Known rows, with every way that one mark hangs from another:
z_769(z_386 z_777 z_818): [-0.50  1.07 -0.74  0.76 -2.76  2.29 -0.65  0.05  3.95 -1.65 -0.93 -3.59
  2.60  4.94  0.83 -2.44 -4.12 -0.78  4.29  0.84  0.44 -1.94]
z_777(z_769(z_386) z_995): [-2.83 -2.38  1.63 -0.53 -1.51  0.67  4.21  2.89 -1.23 -2.50 -0.29 -1.98
  0.42 -2.19 -0.47 -3.15 -5.26 -3.57  3.30  3.03 -1.23  0.56]
z_386(z_769(z_777(z_165 z_995) z_818)): [-2.42  1.09  0.11  0.11 -0.42  0.48 -0.91  2.74  0.48 -2.74 -1.57  0.99
 -0.32 -0.57 -0.50 -5.05 -3.79  0.88  4.17  0.60  0.11 -3.38]
z_777(z_995(z_669)): [-2.19  1.35 -0.89 -0.39 -0.63 -0.55  6.12 -0.79  0.04  1.52 -0.74  0.60
  3.96  3.14 -2.08 -0.25 -2.30 -6.13  0.97  3.67 -1.89  1.80]
z_777(z_769(z_818)): [-1.31 -0.69 -2.43 -1.50  0.10  4.77  4.49  1.34  1.58 -1.99 -1.92 -0.64
 -0.38  3.94  0.87 -2.41 -3.73 -2.01  2.17  0.95  2.40 -1.48]
z_769(z_386 z_777(z_995) z_818): [-2.02 -0.96  1.89  0.49 -2.16  0.42 -0.10  2.21  2.95 -3.36 -0.52 -1.75
  2.22  1.92 -0.25 -3.78 -3.66 -1.73  5.49  1.86 -1.11 -0.39]
z_769(z_386 z_818): [-0.33 -0.94 -2.00 -1.42 -1.25  2.82  1.59  1.12  3.23 -0.88 -1.54 -1.50
  1.85  4.22  1.53 -2.51 -4.09 -2.59  2.15 -0.33 -0.20  0.55]
z_669(z_439): [-0.88  0.05 -4.61  0.42 -1.54  3.75  8.13  0.85  0.08  1.91  0.39 -1.71
  3.10  3.07  1.27 -0.20 -1.04 -4.72  2.14 -2.07  2.14  0.41]
z_769(z_777(z_995)): [-1.42  1.91 -0.86  1.33 -1.88  0.40  3.92 -0.69  1.55 -1.06  0.60 -1.78
  2.59  0.89 -1.59 -1.42 -0.93 -3.92  3.87  2.62 -0.31 -1.90]
z_165(z_777(z_769)): [-0.27  1.70 -1.19  1.23 -0.95  1.49  5.21 -0.07  0.60 -0.92 -0.20 -5.06
 -0.48 -0.74 -0.73  0.42 -3.71 -5.02  0.91  2.56  2.86 -3.57]
z_769(z_386 z_777(z_165 z_995) z_818): [-1.79 -1.09  3.15  1.64 -1.19 -1.55 -2.97  3.54  0.80 -1.49 -0.98 -1.24
  0.78  0.24  0.68 -5.19 -4.42 -0.16  4.36  0.06 -2.63 -0.74]
z_769(z_818): [-0.14  0.54 -4.15 -1.54  0.08  4.31  4.01  0.42  3.43  0.07 -1.84 -0.09
  1.53  5.68  0.99 -1.72 -2.08 -2.84  1.29 -0.78  1.25 -0.35]
z_777(z_165 z_769(z_386)): [-1.33 -0.92  0.70  0.76 -0.65 -0.05  1.41  2.43 -2.53  0.80 -1.42 -3.49
 -0.27 -0.89  1.46 -3.08 -6.52 -1.26  1.00  0.32 -1.04 -1.29]
z_439(z_669): [-0.20  3.52 -5.95  0.23 -1.73  0.93  7.16 -2.41 -0.70  4.25  0.89 -1.97
  2.76  4.99 -1.05  0.17 -3.08 -4.86  1.25  2.74 -0.54  0.55]
z_995(z_669 z_777(z_165 z_769(z_818))): [-2.29  1.95 -0.04  0.44  1.89  0.38 -1.31  0.31 -2.48  0.76 -2.44  0.55
  2.80  2.92  1.46 -1.71 -4.57 -0.29 -1.22  2.28 -1.27 -2.56]
z_777(z_165 z_769(z_386 z_818) z_995): [-2.75 -4.16  3.38 -0.49  0.32  0.10 -0.42  5.96 -1.59 -2.59 -1.93  0.21
 -1.63 -1.89  1.38 -5.88 -6.68 -0.78  2.99  0.39 -2.16  0.51]
z_386(z_769(z_777(z_995) z_818)): [-2.49  1.29 -1.30 -0.83 -1.32  2.72  1.65  1.15  2.38 -4.51 -0.72  0.74
  0.83  1.37 -1.39 -4.14 -3.16 -0.61  5.48  2.32  1.57 -3.02]
z_777(z_165 z_769 z_995(z_669)): [-3.43 -0.03  2.10  1.04  0.81 -2.12  4.18  1.47 -4.41  1.73 -1.77  0.15
  0.89 -0.33 -1.25 -2.23 -5.25 -3.53  0.47  3.33 -1.90  0.43]
z_165(z_777(z_769(z_386) z_995(z_669))): [-3.26 -0.39  4.70  2.56 -1.43 -2.90  3.61  1.12 -1.62 -1.76 -0.27 -3.92
  1.74 -2.05 -2.37 -0.77 -7.36 -5.88  1.74  5.84 -1.12 -0.07]
z_165(z_777(z_769(z_818) z_995)): [-1.86 -1.40  1.51  0.49  0.28  1.30  3.03  2.80  1.50 -4.46 -1.10 -1.29
 -1.82 -1.15 -1.06 -2.23 -4.13 -4.22  2.79  2.77  1.73 -2.02]
z_995(z_669(z_439) z_777(z_769)): [-3.19  1.95 -1.67  1.41 -0.24  2.12  5.59 -0.77 -3.58  0.81  0.23 -1.43
  5.63  2.54  0.59  1.09 -2.86 -3.15  0.53  2.61  1.28 -1.54]
z_995(z_669): [-0.89  2.95 -3.41 -0.22 -0.85  0.78  6.06 -2.77  0.84  2.98 -1.23 -1.51
  4.78  6.08 -1.18  1.04 -2.76 -4.93 -0.36  2.39 -0.20  0.55]

Rows:
[-2.85 -0.46 -0.77  0.99 -0.63  0.41  8.65  0.91 -1.84  1.87 -0.21  0.65
  4.87  2.65 -0.94 -0.35 -2.28 -5.79  2.30  1.23 -0.44  2.85] : z_777(z_995(z_669(z_439)))
[-1.60 -2.25  1.06 -0.10  0.04  1.48 -0.77  3.91 -0.62 -0.56 -2.28 -2.05
 -0.99  0.61  2.47 -4.59 -6.83  0.01  1.88 -0.44 -0.67 -1.07] : z_777(z_165 z_769(z_386 z_818))
[-1.22  2.91 -3.48 -0.31 -1.54  4.20  1.83 -0.51  3.33 -2.90 -0.95 -1.19
  1.12  4.20 -0.49 -2.70 -3.24  0.26  4.61  1.04  2.99 -4.37] : z_386(z_769(z_777 z_818))
[-1.38 -0.47  0.91 -0.24  0.30  1.00 -4.30  3.02 -1.52 -1.55 -1.51 -1.09
  0.87 -0.58  2.93 -3.69 -5.42  0.47  0.32  0.39 -2.07 -2.60] : z_995(z_777(z_165 z_769(z_386 z_818)))
[-1.39  0.32  2.68  2.30 -1.98 -2.92 -0.85  2.19 -1.21 -0.03  0.32 -2.78
  1.62 -1.93 -0.28 -3.73 -4.15 -2.18  3.72  0.84 -3.32 -0.92] : z_769(z_386 z_777(z_165 z_995))
[-0.68  4.13 -2.92  1.50 -1.66  0.48  0.99 -0.33 -0.42  0.77 -0.24 -2.67
  0.97  0.29 -0.50 -2.58 -3.89 -0.14  2.36  0.27  0.99 -4.83] : z_386(z_769(z_777(z_165)))
[-3.19  1.34  0.79  3.10 -1.76 -0.46  6.60 -0.03 -1.00  0.96  0.66 -1.42
  5.49  3.07 -1.78 -0.27 -1.97 -4.40  4.57  2.22  0.44  0.16] : z_769(z_777(z_995(z_669(z_439))))
[-4.84 -2.97  3.16  1.53 -1.52 -0.27  6.82  3.20 -3.80 -0.94 -0.27 -1.63
  3.44  0.05 -0.53 -2.22 -6.03 -3.67  3.80  2.89 -0.66  2.24] : z_777(z_769(z_386) z_995(z_669(z_439)))
[-2.41  1.95  1.82  1.91 -0.55 -2.18 -1.44 -0.23 -4.14  1.44 -0.97 -2.44
  3.83 -0.08  0.91 -1.22 -6.16 -1.38 -1.43  2.88 -3.62 -1.75] : z_995(z_669 z_777(z_165 z_769(z_386)))
[-0.78  2.31 -2.46  0.44 -0.61  1.99 -1.08  1.10  1.33 -1.33 -1.50 -1.11
  0.21  2.01  0.47 -4.12 -4.45  1.66  3.47 -0.65  1.58 -4.68] : z_386(z_769(z_777(z_165) z_818))
[-3.71 -1.71  2.53 -0.08  1.85 -0.70  2.19  3.47 -2.69 -0.15 -3.12  1.75
  0.28  1.64 -0.47 -3.54 -5.87 -1.60  1.14  2.21 -1.89  0.65] : z_777(z_165 z_769(z_818) z_995(z_669))
[-2.37 -2.85  3.86  0.65 -0.97  0.26  0.95  3.58  1.31 -5.03 -1.00 -2.69
 -1.20 -2.40 -0.32 -3.21 -6.55 -3.76  3.48  3.08  0.45 -1.03] : z_165(z_777(z_769(z_386 z_818) z_995))
[-1.66 -2.29 -0.34 -1.22 -0.74  3.85  2.57  2.51  1.27 -2.77 -1.98 -2.07
  0.02  2.68  1.53 -3.17 -6.09 -0.85  2.89  1.27  0.77 -0.80] : z_777(z_769(z_386 z_818))
[-3.02 -3.72  1.88 -1.54 -0.84  2.00  2.21  4.14  0.30 -4.16 -1.39 -0.21
 -0.35  0.11  0.47 -4.66 -5.62 -2.15  4.16  2.03 -0.58  0.74] : z_777(z_769(z_386 z_818) z_995)
[ 0.20  1.87 -1.66  1.40 -0.31  1.18 -0.72  0.86  1.84  0.95 -1.54 -1.75
  0.79  4.09  1.10 -2.84 -2.72 -0.28  2.59 -0.82  0.42 -3.06] : z_769(z_777(z_165) z_818)
[-2.41  1.30  2.42  1.81  0.17 -2.26 -0.10  1.27 -0.31  0.99 -1.83  0.30
  2.64  3.61 -1.09 -3.01 -3.67 -1.43  2.77  2.04 -2.27 -0.76] : z_769(z_777(z_165 z_995(z_669)) z_818)
[-1.23  1.23 -1.40 -0.30  1.47  2.06 -1.84  1.61 -1.36 -0.79 -1.64  0.39
  0.44  0.28  2.43 -2.42 -3.02  0.02 -0.41 -0.07 -0.62 -3.88] : z_995(z_777(z_165 z_769(z_818)))
[-3.08 -0.66  2.82  0.97  0.72 -0.33  3.73  1.44  0.52 -2.42 -1.75 -1.12
  0.68  1.44 -2.17 -1.13 -5.60 -4.83  2.01  4.72  0.83 -0.95] : z_165(z_777(z_769(z_818) z_995(z_669)))
[-2.60  1.36  3.97  3.14 -1.84 -4.89 -0.10  0.69 -1.93  1.62 -0.47 -2.52
  3.97  0.80 -1.37 -2.43 -5.43 -2.82  2.45  3.09 -4.16  0.08] : z_769(z_386 z_777(z_165 z_995(z_669)))
[-1.96  3.57 -0.36  1.39  0.93 -1.12  0.63 -0.92 -3.95  2.21 -1.20 -1.13
  3.63  1.00  0.65 -0.05 -3.95 -2.00 -2.20  3.17 -2.01 -2.95] : z_995(z_669 z_777(z_165 z_769))
[-2.01 -1.61  3.30  1.51 -1.79 -1.28  2.76  2.30 -0.47 -3.41  0.45 -4.41
 -0.40 -4.52 -1.17 -1.80 -6.04 -5.24  2.81  3.68 -0.28 -1.32] : z_165(z_777(z_769(z_386) z_995))
[-1.70 -0.40 -0.34 -0.85 -0.56  3.00 -1.66  0.76  0.75 -3.35 -1.29 -1.43
  2.20  1.23  1.99 -2.24 -4.57 -0.69  1.05  2.13 -0.64 -2.24] : z_995(z_777(z_769(z_386 z_818)))
[-1.65  3.20 -3.24  1.41 -0.87  1.45  4.93 -2.09 -1.12  2.58  0.67 -0.77
  7.52  4.18  0.65  1.96 -0.85 -4.29 -0.34  1.15  0.06 -0.44] : z_995(z_669(z_439) z_777)
[-3.60  0.06  0.92 -0.13 -0.05  0.02  6.94  0.37 -2.23 -0.39 -1.02 -0.15
  2.41  1.61 -2.09 -0.94 -4.37 -4.48  1.59  5.10 -0.91  0.62] : z_777(z_769 z_995(z_669))
[-3.92 -1.35  1.15 -1.26  0.77  1.52  4.56  1.92 -0.40 -2.12 -2.64  1.51
  1.38  3.51 -1.34 -2.42 -4.59 -2.79  2.37  4.13 -0.25  0.68] : z_777(z_769(z_818) z_995(z_669))
[-1.35  2.14  0.80  1.98 -0.68 -2.47  4.95 -1.40  0.72  1.05 -0.22 -1.80
  3.10  0.56 -2.85  1.13 -3.15 -7.52  0.23  4.13 -0.71  0.24] : z_165(z_777(z_995(z_669)))
[-1.17  1.84  0.53  1.92 -0.91 -2.06  1.28  1.01 -0.65  1.02 -0.05 -1.43
  1.39 -0.44 -0.70 -2.88 -1.70 -2.70  2.83  0.77 -1.61 -1.98] : z_769(z_777(z_165 z_995))
[-3.59 -0.34  1.08  2.43 -0.93  0.94  4.13  1.44  0.52 -0.86 -0.52  0.35
  4.65  5.60 -0.74 -1.67 -2.54 -2.82  5.34  1.27  0.88  0.30] : z_769(z_777(z_995(z_669(z_439))) z_818)
[-1.50  2.60 -1.95  2.59  0.16 -0.85  2.51 -0.63 -3.52  4.57 -0.41 -0.66
  6.30  2.11  1.48  0.46 -1.90 -3.20 -1.53 -0.69 -1.83 -0.66] : z_995(z_669(z_439) z_777(z_165))
[-0.88  2.54 -1.92  0.68  0.59  0.56  0.58  0.10 -3.09  0.96 -0.48 -1.53
  1.28 -1.32  1.64 -1.44 -2.67 -1.63 -1.21  0.94 -1.05 -3.84] : z_995(z_777(z_165 z_769))
